Known rows, with every way that one mark hangs from another
K_54{K_102{K_291{K_131} K_533}}: [-67  14 -14  43 -25 -53 -28   3   0  18  14  41  21  45  -7 -70  -7  37
 -62   1 -52  12  -3 -31 -30  -2]
K_54{K_102{K_291{K_131{K_427}} K_533}}: [-57  26 -23  27 -24 -55 -31  12  -3  18  11  15  30  47 -16 -57 -24  36
 -70  25 -46  26 -19 -29 -31  -8]
K_949{K_39}: [-22 -39  15  46  29 -25 -10  28 -35 -27 -15  28  52  28 -18 -78  15  13
 -30 -27 -22 -44  42 -14 -15  10]
K_533{K_102{K_54 K_291{K_131}}}: [-20 -14 -27  29 -10 -28 -16   3  -4 -16  -2  44  10  17 -25 -38 -11   6
 -38   6 -44  26   1 -16 -19  19]
K_54{K_102}: [-67   1   0  55  18 -50 -12  19  -2 -14 -12  34  26  18  -9 -74  10  31
 -44 -19 -15 -37  20 -11 -45  16]
K_533{K_102{K_54 K_291}}: [-22 -27 -15  18   1 -11 -21   6   4 -20 -15  33  -2  20 -29 -26 -24  16
 -32 -10 -26  19  16   2 -30  48]
K_949{K_533{K_102} K_540{K_243{K_298{K_427}}}}: [-64  -7  -6  28  12  21  22  12  -4 -38 -19  57  58  30 -21   6  21  21
 -24  23 -33  10 -10  10  -1  14]
K_533{K_102{K_291{K_54 K_131}}}: [-15   8 -44  36  -9 -37 -21 -12   3 -10   1  35  -3  28 -24 -42   0  25
 -49  -1 -30  -8   4  -9 -22   6]
K_102{K_533}: [-32 -24  21  30   6 -12 -13   5 -26 -23   3  25  22  46   4 -78   1  24
 -38 -28 -40 -20  18 -17 -31  -3]
K_298{K_243 K_427 K_540{K_949{K_533}}}: [ -6  -3  14  26  34 -38   2  -4 -14 -55  -2   4  47  20  -5  -8  29  15
 -27   7 -30 -19  -4 -14  14   3]
K_243{K_298{K_427 K_540{K_949{K_39 K_533}}}}: [-25 -48   6  10  40 -27   9  12 -14 -44 -17  33  74  14 -26 -12  20  11
 -18  -5 -22 -38  -2 -21  43   6]
K_298{K_243 K_427 K_540{K_949{K_39 K_533{K_102}}}}: [ 14 -14  -6  12  19 -16 -15  -8 -23 -23  -8   9  79   7 -17  16  29  12
 -10 -13 -40  -6  -5 -11  36  23]
K_243{K_298{K_540{K_949}}}: [-38 -25  14  -1  39 -20  21  30  -5 -59 -20  18   4   5   2 -42  22  -3
 -34 -13  -6 -42  25 -19 -15  22]
K_39{K_949{K_533{K_102} K_540{K_243 K_298{K_427}}}}: [-51 -18 -36  60  14  44  -6  -3  -2 -52   4  51  75  31 -46  -3 -10   2
 -44 -10 -53  -2   0  19  14  19]
K_39{K_949{K_540{K_243{K_298}}}}: [-63 -19   9  63  29  32  34  59 -10 -68 -11  42   6  38 -21 -49  30   4
 -48  14 -12 -10  54   8 -24  41]
K_243{K_298{K_427 K_540{K_949{K_39}}}}: [-25 -42   3   8  54 -21   9  21 -18 -45 -15  25  33  13 -28 -26  24   8
 -29  -9 -16 -35   5 -14  24  23]
K_533{K_102{K_54 K_291{K_131{K_427{K_298}}}}}: [-23 -15 -33   1  -3 -22 -13  13  -6 -15   8  26  19  15 -50 -27 -17  14
 -24  20 -46  28 -13   3  -2   1]
K_949{K_39 K_533 K_540{K_298}}: [-55 -53   5  29  12   3  -6  22 -33 -29 -30  53 103  32 -32 -55 -12  -7
 -25 -24 -29 -62  20 -10  -9 -13]
K_949{K_540{K_243}}: [-45 -10  11  52  22   5  19  35 -24 -63 -12  20  23  38  -5 -68  29  23
 -36   8 -26 -29  40  -1 -43  21]
K_131{K_291{K_54{K_102{K_533}}} K_427{K_298{K_243}}}: [-41   6 -12   9  10 -42 -23  14 -50  39  13 -13  -5  38 -37 -54  27  65
  -6   8 -28  14  -9  15 -39   8]
K_540{K_243{K_298{K_427}} K_949}: [-57  -9  -9  16  60 -23  16  34 -28 -53  -3  32  18  25 -30 -27  46  11
 -19   8 -17   1  32  -7  19  49]
K_102{K_54}: [-26 -42  10  36  30 -28   5  22 -26 -47 -12  36  10  18 -20 -73   9  15
 -20 -15 -17 -25  20  -9 -28  16]
K_540{K_243 K_298 K_949}: [-56 -22 -19   3  50 -16   6  36 -47 -51   0  21  44   9 -23 -60  28  -9
 -14 -38 -30 -37  55 -14   2  43]
K_54{K_102{K_291}}: [-73   5  -6  50   7 -53 -29  19  17  -5 -11  33  12  33 -18 -53 -14  35
 -61  -4 -14 -11  27  -9 -47  33]
K_131{K_291 K_427{K_298{K_540}}}: [-11 -33  21  15  33 -14  -6  12 -22 -40  -2 -27  15  14 -19 -60  -6  26
 -42  14 -35 -23  -5   6 -41 -22]
K_54{K_102{K_291 K_533}}: [-69   0  -2  33 -16 -37 -35   7   7  15   2  31  13  50  -9 -57 -18  47
 -56 -15 -35   5  13 -14 -42  27]

Rows
[-14 -25 -12  23  36 -32 -23   7 -37 -23  -1 -14  -2  32 -50 -64   5  43
 -21  13 -15 -25  11  16 -32  -5]  K_131{K_291{K_54} K_427{K_298}}
[ -6 -46 -16   1  15   4   8  16 -31 -42   7  13  98  -9 -19 -21  48  28
  26 -48 -54 -46  38  -2  51  25]  K_427{K_298{K_540{K_243 K_949{K_39 K_533{K_102}}}}}
[-31   2 -26  27   2 -47 -39  -3 -34  22   0 -18  -1  43 -29 -66 -12  67
 -37   9 -21   3 -17  -5 -52  14]  K_131{K_291{K_54{K_102{K_533}}} K_427}
[  6 -24  12  26  37 -36  -1   7 -32 -39  -6   8  75  19 -19 -11  36  15
 -14  -2 -30 -25   6 -19  35  11]  K_298{K_243 K_427 K_540{K_949{K_39 K_533}}}
[-23 -22 -11  22  -2 -27 -24  -6  -9  -9   5  20 -16  61 -18 -60 -10  50
 -42 -20 -25 -18  17  -5 -29  15]  K_102{K_291{K_54} K_533}
[-61 -39  10  42  31   4  29  39 -31 -38 -21  58  84  41 -35 -25  35  24
 -14  21 -28 -15   9  -1  18   9]  K_949{K_39 K_533 K_540{K_243{K_298{K_427}}}}
[-26  10 -24  83 -44  13 -38  -9  32 -39  -3  45  47  48 -26 -10 -30   1
 -78  35 -48  21  19  -9  -8   8]  K_39{K_949{K_533{K_102{K_291{K_131}}} K_540}}
[-35  -5  -2  28  21 -38   0  25 -26 -36  10  19  44  22 -27 -76  15   9
 -37  15 -38 -30   3  -9  -7 -44]  K_291{K_131{K_427{K_298}}}
[-16  -5 -33  26   2 -21 -29  -9  11 -14 -11  24 -12  31 -28 -30 -12  36
 -43 -19 -12 -16  21   9 -36  34]  K_533{K_102{K_291{K_54}}}
[-47   7 -33  49 -10 -63  -9  -4 -24   9  17  41  13  32 -11 -92  28  54
 -32 -21 -38 -35 -17 -24 -24 -20]  K_291{K_54{K_102{K_533}} K_131}
[  8 -30 -25  20  25  -8  -4  -5 -24 -44   3   9  95   4 -21   0  31  31
  -3 -23 -53 -19   4 -11  50  31]  K_298{K_427 K_540{K_243 K_949{K_39 K_533{K_102}}}}
[-15 -37 -12  -3  22  -8  -4  -3  -6 -28 -21  34  76   2 -26  15  10   9
 -14 -15 -30 -19 -11 -13  44  19]  K_243{K_298{K_427 K_540{K_949{K_39 K_533{K_102}}}}}
[-37 -37 -51  -7  36  -7  -3  -2 -37 -41   3  43  75  -2 -53   2  12   3
  17 -30 -49   5  -4  -1  47  46]  K_540{K_243 K_298{K_427} K_949{K_533{K_102{K_54}}}}
[-27 -29   3  10  46 -14  25  29 -25 -74  16   1  25   2  -9 -59  56  25
  -3 -30 -38 -55  43  -1  10  22]  K_427{K_298{K_540{K_243 K_949}}}
[-51 -32  10  30  30  -2   0  17 -42 -16 -22  51  93  39 -42 -22   9  -6
 -24  -1 -34 -25  -6   2   3 -12]  K_949{K_39 K_533 K_540{K_298{K_243 K_427}}}
[-37 -21   6   7  50 -23  14  12   2 -60 -12  23   4  14 -15 -22  17   7
 -44   0 -12 -29  -5 -11   3  16]  K_243{K_298{K_427 K_540{K_949}}}
[-71 -31   1  28  20   9  24  30 -31 -53 -16  44  81  27 -16 -54  11   1
 -23 -13 -37 -47  23  -5 -19  -6]  K_949{K_533 K_540{K_243 K_298}}
[-16   1  19  11  29 -34  36  36 -32 -37  13  -1  31   4  -4 -61  41   6
 -35  18 -41 -26 -17  -8 -19 -54]  K_291{K_131{K_427{K_298{K_243 K_540}}}}
[-57 -34  -1  64   6  21 -12  14  -1 -60 -13  49  64  38 -33 -46 -26 -15
 -57 -14 -27 -46  28   1 -15  -4]  K_39{K_949{K_533 K_540{K_298}}}
[ -8   6 -28  37  22 -56   2  14 -32 -37   0   9  17  28 -25 -76  13  24
 -44  18 -15 -39  -9 -17 -21 -31]  K_291{K_54 K_131{K_427}}
[-17 -24 -38  35 -15   8  -9  10 -14 -19 -18  29  57  43 -37 -13  10  51
 -12  -1 -28 -16  31  10  -2  42]  K_949{K_39 K_533{K_102{K_291{K_54}}} K_540{K_243}}
[-28 -30 -11  -1  -8 -27  -9  17 -26 -13  24  24  17  43 -41 -58 -14  27
 -24  20 -57  27 -16  -9   3 -18]  K_102{K_54 K_291{K_131{K_427{K_298}}} K_533}
[-52 -29 -10   5  26 -28 -20   9 -26 -43 -14  34  78  15 -25 -42  -5 -17
 -19 -34 -25 -49  36 -22  10   9]  K_540{K_298 K_949{K_533}}
[-27  -9  -2   7  18 -43  11  45 -32 -17  10  22   9  25 -45 -41  19   7
 -20  40 -34  32   1  -1  -9  -5]  K_102{K_54 K_291{K_131{K_427{K_298{K_243}}}}}
[-35  -2 -31  13  -2 -51  15   1 -16  -3  29   9  18  15 -18 -80  23  65
 -27 -14 -44 -55 -56  -6 -14 -58]  K_291{K_54{K_102{K_533}} K_131{K_427{K_298{K_540}}}}
[-72 -12   9  38  43   8  34  36 -15 -54 -16  47  13  41 -24 -36  33  20
 -39  27 -20  -3   6  10 -22  18]  K_949{K_540{K_243{K_298{K_427}}}}
[-70  36 -12  26   8 -67  -8  41  -9  15   9  22  26  24 -34 -42  19  24
 -45  36 -31  20   3  -4 -25  -6]  K_54{K_102{K_291{K_131{K_427{K_298{K_243}}}}}}
[-73 -24  21  30  17   4  43  48 -19 -54 -27  51  55  33  -6 -41  32  14
 -19  18 -17 -24  29  -6 -19   7]  K_949{K_533 K_540{K_243{K_298}}}
[-60 -29 -17  72  31  26   6  12 -11 -69   6  50  71  43 -47 -29   0   4
 -48  -1 -45 -23  10  12  12   7]  K_39{K_949{K_533 K_540{K_243 K_298{K_427}}}}
[-28 -43   8  17  -3 -16 -16  10 -16 -18   2  32  -4  50 -20 -56 -20  30
 -31 -11 -39  16  12 -12 -25  28]  K_102{K_54 K_291 K_533}
[-27   1  -9  16  34 -51   6  22 -29   4   1 -25 -11   5 -30 -49  35  58
 -20  14 -13 -23 -20  19 -51  -3]  K_131{K_291{K_54{K_102}} K_427{K_298{K_243 K_540}}}
[-25 -15   2 -10  -3 -28   5  31 -42   1  24  20   9  42 -36 -45  12  19
 -14  29 -55  48 -12  -6  -3 -11]  K_102{K_54 K_291{K_131{K_427{K_298{K_243}}}} K_533}
[-43 -11 -24  16   4 -40 -37  -2 -34  25  13  -8   2  39 -44 -67   3  73
 -16  -1 -30  -8 -14  12 -34   1]  K_131{K_291{K_54{K_102{K_533}}} K_427{K_298}}
[ -7 -18  33   7  38 -16   8  29 -38 -25  -1 -32   8  13 -13 -47  19  18
 -33  23 -32   1   1   9 -46 -14]  K_131{K_291 K_427{K_298{K_243 K_540}}}
[-18  -4 -16  20  -3 -19 -38 -11  -5 -37 -15  20  63  16 -10 -15   0   6
 -17 -19 -27 -15  36 -18   7  31]  K_540{K_949{K_533{K_102}}}
